Each row comes from the steps of one path. Every step used is in the known rows, and no mark comes twice. Write the path behind each row, first mark first.
In the rows, zero is written as 128.
Known rows:
garur piri posovik vake dezuf: [136 118 127 118  42  86 138 122 169 134 146 148 104 137 151 113  57 185
  94 114 158 158 105 164 136 109 110  99 101]
lopoki nogo vake garur piri: [149  79 125  68  65  95  74 121 146 137 133 138  95 101 126 163 152 106
 109 154 178 137 121 170 149 183  80 140 191]
piri posovik dezuf pezuked: [144 117 126 152  78  99 164  78 123 150 133 117 177 106 129 176 126  68
 134  95 168 104 132 115 107 136 140 172  76]
dezuf vake garur piri posovik: [129  77  93 135  71  78 122 143 142 150 167 143 119 175 133 134 103 140
  55 192 171  99 129 203 171 196 135 119 134]
posovik dezuf pezuked: [151 127 131 147  92 113 160  60 105 125 126  90 176  95 116 165 116  51
 138 105 176 128 125 109 106 137 156 156 113]
dezuf vake garur: [122  91 114 133 102 110 117 129  95 142 148 122 139 166 110 136 123 100
  93 172 168  98 132 166 140 177 147 116 140]
dezuf pezuked: [159 126 123 144 105 114 140  74  92 135 142 121 173 121 127 181 112 100
 129 122 192 110 125 109 132 148 168 141 140]
posovik piri garur dezuf: [133 109 128 134 121 167 174 112 161 155 142 135 116 153 113  92  43 154
 131 107 125 153 121 105  96 130 147 131 143]
garur dezuf pezuked: [169 124 127 126 121 139 144  70  95 126 133 122 157 116 128 161 107 117
 160 112 190 149 135 108 130 148 154 148  96]
nogo vake: [123 118 164  78  83 116 117  81 149 129 133 141 155 136 111 136 130  75
 133 109 186 106 125 125 123 150 115 125 171]
posovik piri: [133 140  93 128  87 117 150  71 106 156 134 145 139 149 109 116  84 112
 130 119 153 116 115 117  98 136 162 123 189]
vake garur dezuf pezuked: [167  89 123 141 115 174 122 107  79 143 125 130 135 121 128 156 108 134
 158 135 159 167 128 134 162 189 133 168  92]
pezuked dezuf vake: [126 111 140 128 106  85 128  99 107 139 140 102 171 135 125 176 122  67
 104 161 172 104 130 130  95  91 157 103 110]
posovik dezuf vake garur piri: [127  82 108 140  70  93 122 110 134 111 146  86 127 130 106 113 103  71
  72 201 168 144 125 196 143 172 134 122 138]
garur vake: [165 141 124 116 114  94 148  89 106  92 141 107 145 141 122 135 119 121
 104 112 214  99 105 142  99 125 151 105 158]
nogo vake posovik piri garur dezuf pezuked: [137 104 156 109  83 199 169 141 183 164 133 161 134 155 100 122  38 149
 124 132  60 172 114 102 174 198 138 139 137]
garur piri posovik vake: [134 125 123 114  70  73 146 110 164 139 156 154 107 136 131 133  62 138
  84 130 204 132 115 170 121 125 127 105 152]
vake posovik dezuf: [ 99 132 155 188  65 102 153  61 119 135 119 126 152 108 105 106 125  40
 147  74 130 115 111 131 121 132 139 184 133]
lopoki nogo vake posovik: [116 129 158  99  65  91 104  99 132 150 121 160 134 108 118 162 176  69
 142  85 139  99 128 125 123 155 101 159 178]
lopoki nogo vake garur dezuf pezuked: [178  86 136  60 104 162  79 129 111 141 111 135 118  93 128 200 164 115
 159 136 159 170 144 131 136 201  79 161 101]
dezuf vake: [120 128 119 126 111  89 138  94 109 123 157 115 161 167 112 141 121  80
 102 152 190  88 138 138 105 137 167 100 147]
piri posovik vake: [122 137 138 119  88 100 149 115 138 157 142 154 129 146 124 148  93 117
 115  93 190 107 126 137  86 112 125 121 130]
vake posovik piri: [111 149 100 162  66 118 158  79 100 170 126 172 137 151  98  99  80 110
 130 108 102 117 100 119 137 156 170 153 198]
lopoki nogo vake: [134 123 145  62  90  91  92  95 131 129 129 137 136 107 123 180 179  68
 140  94 192  98 137 117  88 130  96 129 175]
piri posovik: [121 123 124 141  88  85 149  87 127 159 143 158 154 148 139 146 127 107
 132  82 188  72 126 129 102 130 130 149 127]
dezuf vake nogo: [109 125  85 122 109  92 105  70  95 142 140 146 154 185 104 123 129 108
  90 144 179  71 118 141  86 144 189 106 110]
vake posovik: [113 134 144 176  76 100 146  74 102 149 134 154 151 132 115 122 118  85
 145  84 146  98 109 125 147 140 152 167 165]

Which path is each row?
[105 107  72 131  65  51 123  65 163 135 140 140 140 161 111 107 112 103
  62 158 169  91 116 177  93 148 164 125  77] -> garur piri posovik dezuf vake nogo
[104 125 172 112  58 116 125  89 146 145 131 162 150 141 104 124 128  75
 140  96 133 109 111 126 160 169 119 151 173] -> nogo vake posovik
[108 117 142 104  70 131 143 146 178 182 137 168 108 136 104 143  98 112
 105 106  72 116 114 109 118 153 113 144 206] -> lopoki nogo vake posovik piri garur
[199 132 110 117  89 123 151 100  93  86 138  90 155 134 149 155  97 178
 105 118 158 143 101 128 141 131 154  98  89] -> garur vake dezuf pezuked
[132  68 129  80  39  76  95 125 182 153 123 140 102  87 131 160 164  78
 105 131 155 132 125 181 122 173  47 168 129] -> lopoki nogo vake garur piri posovik dezuf
[132 131 143 188  65 117 163  71 103 138 121 113 171  97 109 153 115  49
 141  97 129 129 114 110 145 155 154 185 115] -> vake posovik dezuf pezuked
[148 138  93 112 115  97 116  60  96 110 123 138 135 156 115 118 126 147
  98 110 200  90  86 144  79 132 174 112 131] -> garur vake nogo
[136 124 153 111  54 102 123  89 131 138 111 122 158  71 116 195 167  31
 138  94 122 131 127 108 124 163 105 178 127] -> lopoki nogo vake posovik dezuf pezuked
[140  90 135 135 112 157 113  96  95 140 119 140 117 125 122 116 118 128
 167 110 168 156 116 148 137 164 110 166 111] -> vake garur dezuf
[114  92 123 141  88 111 121 118 105 129 134  91 142 144 100 124 136  52
 104 160 152 123 133 168 113 162 131 138 110] -> posovik dezuf vake garur
[103 128 168 108  51  89 114  82 147 134 105 127 138  79 105 151 180  23
 146  74 127 118 120 121 103 140  83 173 146] -> lopoki nogo vake posovik dezuf
[111 141 116 115 100 116 108  69 111 151 119 162 118 144 100 123  90 121
 119 102 189 120  99 131  67 117 158 114 129] -> posovik vake nogo
[136 111 110 141  73  65 146  81 156 143 155 154 138 137 144 137 102 132
 102 120 203  91 113 162 136 142 139 141 156] -> garur piri posovik
[109 107  81 116 131 155 138 117 149 161 145 149 115 207  95  84  44 178
  87 162 106 130 119 124  71 146 190  97  98] -> posovik piri garur dezuf vake nogo
[169 114 139  60  63 118  99 106 123 128 131 124 151  96 152 204 158 121
 139 103 136 143 133 109 133 138  98 131 102] -> lopoki nogo vake dezuf pezuked
[144 117 123 174  98 185 188 125 141 166 138 146 130 145 109 123  25 164
 131 126  69 162 116  99 160 172 173 159 125] -> vake posovik piri garur dezuf pezuked
[187 103 148 130 107 148 178 153 144 100 165  84 144 140 145 155  62 202
  77 119 137 139 101 121 150 126 154 102  89] -> piri garur vake dezuf pezuked
[132 144 144 158  78  97 162  79 119  94 115  98 149 123 102 102 124  76
 114  90 152 118  95 149 112 129 142 148 135] -> garur vake posovik dezuf
[168 118 125 142  77 132 140  83  94 132 140 116 166 121 148 159 104 140
 140 104 145 142 114 107 154 131 151 137  89] -> vake dezuf pezuked
[107 117 119 138  82  71 157  99 143 134 148 109 165 154 117 134 135  52
  99 123 167  78 147 150  78 127 140 129  87] -> piri posovik dezuf vake
[141 148 133 153  90  94 159  92 105 100 136 126 139 150 115 119 116 121
 108 104 167  98  96 150 140 141 154 135 166] -> garur vake posovik
[102 150  90 152  69 106 153 106 100 155 143 148 142 190  92 105  78 108
  93 162  93 104 122 139 133 165 191 111 181] -> dezuf vake posovik piri
[129  76 138 130  94 114 108 137  95 159 127 107 146 135 124 174 122  83
 103 183 144 123 122 161 131 130 136 122  99] -> pezuked dezuf vake garur
[112 115 141 169 100 174 178 119 155 167 135 159 113 156 103  80  40 153
 134 100  76 153 112 111 135 148 155 159 148] -> vake posovik piri garur dezuf
[110 109 109 122 103  89  95  73 100 160 120 134 163 149 116 162 122  92
  99 159 161  97 113 129  76  98 177 114  74] -> pezuked dezuf vake nogo
[132 138 151 116  71 129 128 106 120 125 129 129 123 134 128 117  77 140
 132  92 149 164 109 128 109  91 119  98 108] -> posovik vake dezuf
[124 108 117 148  56  63 161  68 173 131 141 124 141 109 130 118 110  81
 111 110 184 113 114 155 114 126 124 156 123] -> garur piri posovik dezuf
[136  88  98 132  85  90 110 123 121 124 162 118 121 159 113 126 102 121
  66 210 180 125 124 193 169 189 153 105 165] -> dezuf vake garur piri
[108  82 120 147  75 102 131 132 129 155 141 119 145 160 111 129 139  72
  97 149 147  97 146 177 110 168 116 146  76] -> piri posovik dezuf vake garur
[167 132 128 110  88 110 141  97 107  87 137  99 138 146 146 115 108 171
 112 101 169 132  98 143 122 105 132 103 112] -> garur vake dezuf
[146  89 147  57  97 145  67 123 126 140 106 146 101 104 127 155 175 109
 164 111 163 157 141 145 114 175  54 156 122] -> lopoki nogo vake garur dezuf
[158 107 159 126 104 132 171 142 162 105 155  91 126 151 141 112  73 193
  82  95 145 127  98 133 124  99 130  97 109] -> piri garur vake dezuf
[127 106 145 120  92 138 113 128 103 152 128 135 102 133 110 131  87 114
 118 128 177 150 111 158 119 148 114 120 158] -> posovik vake garur
[ 95 113 164 121  67 159 164 139 197 175 142 167 125 164  94 100  50 119
  99 113  71 122 104 110 151 174 131 134 203] -> nogo vake posovik piri garur
